Each row was made from one path, in order. Every step used is in the known rows, and no mark comes twice. Write each row's path.
In the rows, 100 means zero.
Known rows:
e > j > z > l > t: 173,96,121,98,65,105,87,26,104,102,95,110,94,96,131,108,81,86,123,115,117,98,92,111,90,106,73,112,117,95,84,102,139,91,134,114,99,102,115
n > z: 87,97,108,84,116,86,106,92,87,113,120,99,108,100,93,89,92,78,96,88,82,102,85,109,106,99,110,111,89,104,115,114,96,71,109,104,89,100,181
n > z > l: 94,102,123,94,98,93,109,65,86,115,106,95,88,104,97,96,94,76,110,100,101,109,83,110,90,101,115,116,87,101,101,119,85,51,121,116,100,106,160
c > t: 99,115,91,114,107,85,100,94,110,93,112,72,120,101,109,83,96,101,92,118,97,120,86,94,113,85,103,117,104,112,81,108,101,109,116,110,124,117,125
j > e > a: 72,121,92,90,118,99,98,138,105,115,131,78,99,106,107,93,116,81,99,86,88,100,106,94,97,127,115,107,89,124,114,76,118,128,120,86,119,132,52
p > b > v > w: 134,110,29,85,108,113,93,95,93,111,82,87,69,106,92,93,127,101,106,80,110,99,144,86,73,72,91,95,118,93,70,94,68,74,105,90,133,131,119
e > a: 100,114,112,96,115,97,101,118,107,109,125,84,100,101,100,91,92,83,111,81,75,113,122,89,97,118,136,116,86,121,121,93,96,111,140,105,113,136,53
e > j: 133,106,112,105,104,104,97,52,115,82,116,95,95,98,115,98,82,83,113,82,98,103,127,97,88,99,104,112,106,109,110,102,87,102,129,95,100,104,91
v > w: 101,108,78,90,110,97,107,86,105,106,113,96,93,111,104,89,120,89,98,91,85,105,138,88,88,90,104,95,97,112,91,103,63,64,124,120,85,129,94
c > p > b > v: 81,111,63,100,124,122,84,94,102,76,78,93,75,97,76,93,99,99,97,99,116,90,115,87,104,68,100,91,100,104,102,100,80,105,81,79,144,126,106
n > z > l > t > c: 90,79,144,116,97,93,117,73,95,109,89,102,111,100,117,103,108,106,95,119,107,122,81,112,100,106,98,115,96,103,88,115,116,70,108,106,73,100,152
z > j > e > b > p: 110,118,77,101,123,95,93,105,104,99,77,106,103,100,94,96,109,89,102,84,126,88,94,101,99,127,85,90,105,90,106,96,79,147,53,76,124,71,49
l > t > c > p > b > v: 83,82,103,126,123,116,92,98,113,69,61,101,108,94,103,104,114,134,83,118,121,101,107,89,116,80,91,94,108,103,84,99,117,126,78,71,102,111,92
j > e > b > p: 77,104,88,97,125,100,95,108,103,84,90,89,111,107,87,85,124,87,84,89,106,99,72,97,102,127,76,81,91,106,110,81,93,129,60,76,128,95,77
l > t > c > p: 62,82,146,132,121,104,101,93,123,62,84,106,129,96,113,97,109,123,78,129,104,105,100,93,127,93,95,93,93,116,100,106,111,119,91,92,66,108,85
l > z > n: 112,103,150,84,78,83,98,146,88,138,118,88,99,98,90,95,71,96,111,87,91,102,93,108,90,87,104,101,102,88,106,89,109,101,109,113,83,92,87
b > p > n > z > l: 68,85,98,106,102,103,113,101,91,84,104,103,89,110,78,97,70,90,86,112,96,114,68,92,92,98,114,94,78,81,98,115,74,92,91,117,97,102,125
j > e: 80,112,96,95,118,95,96,114,104,103,125,85,105,108,106,91,120,88,84,99,100,92,96,99,88,100,91,95,95,115,104,83,104,110,97,97,101,111,108
n > z > j > e > b > p: 86,107,80,87,125,88,100,93,89,109,82,116,104,98,90,99,103,76,99,78,114,91,70,112,118,130,90,95,97,88,113,109,93,125,60,71,119,65,131
n > z > j > e > a: 80,119,81,76,118,89,102,123,88,135,117,105,95,97,100,105,99,76,112,73,96,90,98,110,114,133,121,118,94,105,118,102,115,125,103,80,112,99,105
j > z > n: 97,92,99,58,71,89,86,119,85,128,122,113,96,98,105,99,87,81,100,93,85,98,94,110,79,92,106,99,99,100,98,95,88,102,114,107,97,98,82
e > j > z > n: 113,96,92,65,65,102,84,70,98,108,119,119,84,93,119,110,75,76,119,81,94,96,114,110,83,101,101,108,110,99,104,95,94,112,130,91,97,93,70
p > b > v: 138,110,62,93,113,110,85,103,91,104,86,84,80,101,87,93,103,98,105,81,113,102,120,92,72,74,95,104,119,92,88,92,81,95,95,84,139,115,126
t > c > p > b > v: 45,95,69,111,111,122,95,104,106,60,70,97,90,92,89,108,138,117,79,93,107,100,131,88,107,81,92,89,97,116,103,102,60,100,67,70,113,114,71
l > z: 141,109,139,95,88,84,99,114,90,118,109,81,116,98,87,89,89,90,98,83,84,101,88,106,105,91,82,99,103,94,116,94,120,78,105,127,84,97,148
n > z > j: 114,107,93,89,115,83,104,90,90,121,106,113,102,95,96,100,81,80,110,84,100,99,103,111,102,102,116,116,100,94,115,124,80,95,98,97,89,78,157
t > c > p > n: 35,78,92,105,102,121,113,135,113,47,97,105,100,98,91,106,119,123,72,110,78,112,125,85,105,91,124,85,79,119,112,102,65,103,95,95,72,107,42
l > z > j > e: 142,124,111,93,94,83,94,138,93,133,105,91,107,96,100,102,100,95,102,86,108,79,93,112,104,105,65,97,113,88,109,90,130,113,80,108,91,75,112
k > w > v: 71,104,100,113,67,94,88,66,110,104,113,79,86,106,92,80,111,93,120,103,80,76,133,91,86,76,102,97,104,112,98,115,112,94,100,101,93,125,63
p > n > z: 105,86,85,76,100,102,111,134,81,100,125,101,95,105,86,94,79,99,92,92,69,119,88,100,89,95,138,106,91,92,111,102,105,77,123,105,86,103,154
t > l > z > j: 158,107,119,109,84,84,98,89,104,139,112,112,95,100,105,121,75,99,125,100,108,80,111,104,84,91,94,99,115,83,108,98,91,64,107,138,94,63,114
w > v: 119,102,114,97,105,103,94,91,108,119,125,85,106,98,97,85,93,95,115,95,81,97,126,88,71,72,109,106,101,99,100,109,130,111,112,96,122,114,78
e > a > k > w: 88,124,97,113,79,98,89,60,99,98,101,95,97,112,106,90,105,81,139,61,92,88,141,95,123,113,140,101,97,122,126,113,91,122,127,120,90,122,84
a > e > j > z: 107,102,93,95,95,109,76,56,84,102,119,99,94,99,127,104,107,75,113,78,105,99,95,110,84,116,75,109,111,100,114,84,128,113,113,91,91,91,165
z > l > t > c > p > b: 95,83,117,127,95,116,99,60,110,72,50,101,95,98,113,103,122,129,94,144,121,108,93,100,99,91,81,96,99,100,79,103,109,82,109,98,94,129,49
c > t > l > z > j: 139,115,95,120,82,78,101,92,110,136,108,91,110,98,112,112,79,110,118,125,113,96,84,102,116,84,88,113,123,87,83,104,117,89,112,132,124,78,121
c > p: 56,108,119,108,127,106,95,79,114,70,105,100,98,100,86,87,87,89,89,108,97,93,106,89,114,80,110,92,80,118,121,107,74,103,98,104,101,120,89
j > e > b: 111,110,88,83,111,100,95,109,96,100,100,86,102,106,100,87,134,91,99,77,97,104,90,105,91,122,96,92,100,113,106,76,120,103,93,78,127,97,83
b > p > c > t: 67,97,85,129,115,100,112,108,116,52,104,92,137,99,90,89,91,114,53,121,114,98,94,92,129,102,61,97,101,99,74,109,50,127,63,95,97,106,115
p > n > z > l: 112,88,95,85,86,108,115,110,82,106,115,99,75,109,92,98,81,99,105,104,85,121,87,102,75,98,138,109,87,90,95,108,97,65,131,117,95,107,139
l > z > j > e > b: 167,122,101,83,91,88,92,128,88,133,84,94,104,93,92,100,111,95,115,71,107,90,89,115,106,122,70,95,116,88,108,83,140,111,78,93,114,66,85
z > j > e > b: 141,120,80,88,113,98,91,110,98,113,87,103,96,99,102,97,118,92,117,76,117,95,110,106,88,122,102,98,109,100,102,92,96,126,85,79,126,77,52

Which path is each row?
24,91,118,114,114,109,107,95,116,55,93,105,112,95,97,102,129,108,72,105,88,101,123,90,118,93,104,90,82,129,120,110,53,97,88,93,75,105,61 | t > c > p
68,95,90,97,112,118,98,121,107,64,108,103,86,103,79,92,81,110,89,115,85,102,103,83,102,77,133,86,78,108,113,100,84,107,112,103,101,121,67 | c > p > n
141,109,84,119,75,95,111,110,108,108,113,105,118,94,107,116,88,137,95,119,117,84,116,108,117,100,65,111,131,85,62,99,81,83,94,114,101,77,105 | p > c > t > l > z > j
125,89,69,88,110,101,106,113,88,88,75,120,98,98,69,95,79,96,107,80,94,113,81,98,102,124,119,93,96,77,112,110,82,121,78,82,121,67,97 | e > b > p > n > z > j
74,96,75,86,112,111,104,115,97,83,100,123,83,97,78,101,69,99,99,102,93,95,95,95,118,88,140,96,82,92,117,117,85,110,97,94,98,97,98 | c > p > n > z > j
102,93,138,94,71,87,100,116,99,148,131,107,85,105,103,114,70,101,124,107,95,89,99,103,76,82,113,97,106,84,102,82,95,70,121,130,95,80,84 | t > l > z > n
74,87,161,138,102,109,108,66,119,72,73,100,104,102,117,102,105,119,93,143,123,111,99,95,104,96,98,101,91,113,80,111,101,98,102,111,81,113,69 | z > l > t > c > p
56,64,120,108,114,111,110,120,103,68,91,116,119,96,102,102,106,133,73,127,84,115,77,97,129,98,114,95,87,103,104,105,133,110,103,85,61,103,115 | l > t > c > p > n > z
88,92,99,131,94,94,112,105,114,80,112,95,132,99,94,106,84,122,66,126,110,83,81,96,131,99,44,90,111,87,75,95,72,96,65,118,100,87,124 | b > p > c > t > l > z
112,88,164,136,97,98,111,70,112,92,84,94,110,104,127,102,112,117,99,132,116,119,106,100,84,101,93,110,103,105,75,108,103,89,111,118,72,107,83 | z > l > t > c
175,131,109,90,94,93,89,138,84,134,84,88,94,94,88,103,101,95,123,60,127,88,104,109,103,111,80,98,126,84,98,83,139,134,54,86,134,57,116 | l > z > j > e > b > v
60,93,60,95,119,96,105,142,91,92,106,113,98,106,80,104,79,95,78,101,104,97,68,95,99,108,103,87,88,78,105,102,82,138,66,90,94,81,118 | b > p > n > z > j > e
149,98,82,78,74,102,86,45,100,93,114,110,102,92,116,106,92,70,108,79,88,94,108,107,96,106,80,106,111,106,115,100,112,87,123,103,97,99,123 | e > j > z
136,82,132,100,67,97,96,70,94,103,85,107,117,98,127,108,122,104,91,126,104,110,84,111,91,106,67,102,106,105,74,105,117,75,108,127,76,99,122 | j > z > l > t > c
103,82,149,124,114,93,104,102,115,86,94,97,137,99,124,96,114,123,79,120,96,118,105,98,101,100,92,106,107,111,88,101,113,110,102,100,62,101,100 | l > t > c
139,131,103,88,94,87,94,153,95,144,109,85,102,94,98,106,100,90,115,74,96,86,100,107,113,125,89,105,108,93,116,82,141,129,100,103,109,99,71 | l > z > j > e > a
166,118,128,98,89,82,95,116,94,127,98,93,109,92,95,101,80,95,112,84,102,93,105,108,103,95,81,103,114,84,113,105,105,98,93,122,86,77,116 | l > z > j
41,90,39,102,108,125,103,99,109,70,65,103,81,98,93,108,155,119,82,93,105,99,151,82,110,80,88,82,100,115,90,102,48,85,78,77,103,128,62 | t > c > p > b > v > w
155,105,101,86,61,108,90,26,102,99,102,108,82,96,122,112,87,69,121,97,107,97,107,109,81,106,82,108,109,103,100,105,104,75,130,118,109,103,105 | e > j > z > l
95,96,96,106,66,99,113,132,104,115,130,102,109,98,106,111,84,138,93,127,109,89,108,107,105,95,84,107,120,89,56,85,85,87,108,106,100,91,85 | p > c > t > l > z > n
145,101,160,128,103,96,100,67,109,105,93,90,99,109,117,89,80,106,113,134,123,115,91,100,79,90,105,113,102,99,73,106,117,93,123,126,97,116,107 | z > l > t
104,98,58,73,104,101,104,152,82,113,117,112,87,104,91,106,92,104,97,90,89,101,91,105,86,105,126,103,99,87,105,97,111,112,97,88,94,84,121 | p > n > z > j > e
101,69,112,105,83,107,119,122,87,94,93,104,96,105,107,108,99,127,94,125,87,130,83,104,87,104,124,110,96,90,82,105,128,78,124,106,69,97,129 | p > n > z > l > t > c
86,103,64,93,116,115,87,76,103,71,76,100,89,96,80,91,108,101,89,107,97,89,95,95,108,76,91,85,91,105,115,98,86,83,104,87,118,136,76 | c > p > b
96,119,96,111,71,104,86,61,103,117,107,92,95,109,103,90,106,87,152,63,87,80,150,89,109,100,142,102,102,112,116,119,131,134,120,106,105,123,60 | e > a > k > w > v
78,74,99,118,118,111,94,86,113,65,62,104,119,93,109,101,124,134,76,128,101,104,91,97,119,90,82,91,101,107,93,97,124,104,97,79,81,119,69 | l > t > c > p > b
28,78,97,102,88,121,119,110,96,62,91,112,85,98,90,112,120,116,83,116,88,116,104,96,107,98,125,93,74,112,106,115,73,72,103,100,79,104,77 | t > c > p > n > z > l
88,111,77,81,120,86,100,110,89,126,110,109,100,99,103,102,102,80,100,83,106,87,88,114,104,111,105,107,100,95,108,108,101,106,84,84,94,78,152 | n > z > j > e
84,78,137,131,93,119,111,96,115,66,79,105,92,104,112,104,101,135,94,148,112,119,98,90,95,91,116,98,89,102,79,103,111,105,108,109,81,116,52 | z > l > t > c > p > n
124,118,83,115,85,80,100,109,110,138,114,91,109,101,119,115,97,113,107,125,117,85,73,105,117,93,76,106,123,87,77,91,134,103,95,119,131,82,125 | c > t > l > z > j > e
135,99,134,106,84,88,101,90,101,132,125,98,99,103,101,111,85,96,115,103,90,85,95,101,87,87,91,94,105,94,111,88,105,46,118,142,93,83,137 | t > l > z
120,104,60,93,111,105,96,135,100,91,82,111,91,104,86,99,101,103,102,86,114,102,95,96,85,124,103,85,105,83,99,87,84,150,64,78,126,71,35 | z > j > e > b > p > n
72,91,63,79,114,105,104,136,83,87,96,101,103,107,77,91,116,93,84,83,88,105,52,103,105,130,97,80,87,92,109,80,115,120,70,71,125,88,111 | j > e > b > p > n > z
115,109,78,73,112,91,101,103,84,125,94,111,99,96,95,98,116,81,114,72,104,96,86,119,108,130,99,106,103,95,114,101,112,105,85,72,119,71,121 | n > z > j > e > b
130,116,101,99,85,89,98,125,104,154,125,105,88,101,110,124,93,98,131,90,100,75,103,101,96,119,102,100,111,92,115,78,123,91,111,118,121,84,60 | t > l > z > j > e > a
18,71,86,94,104,116,115,129,98,58,100,113,103,95,86,107,119,115,70,100,69,112,104,94,121,98,125,90,75,118,119,109,75,89,98,86,70,101,100 | t > c > p > n > z
49,80,147,121,106,103,115,67,102,89,79,111,104,99,108,103,105,107,93,132,112,106,75,108,124,100,101,106,83,106,94,120,116,81,100,101,76,106,137 | n > z > l > t > c > p
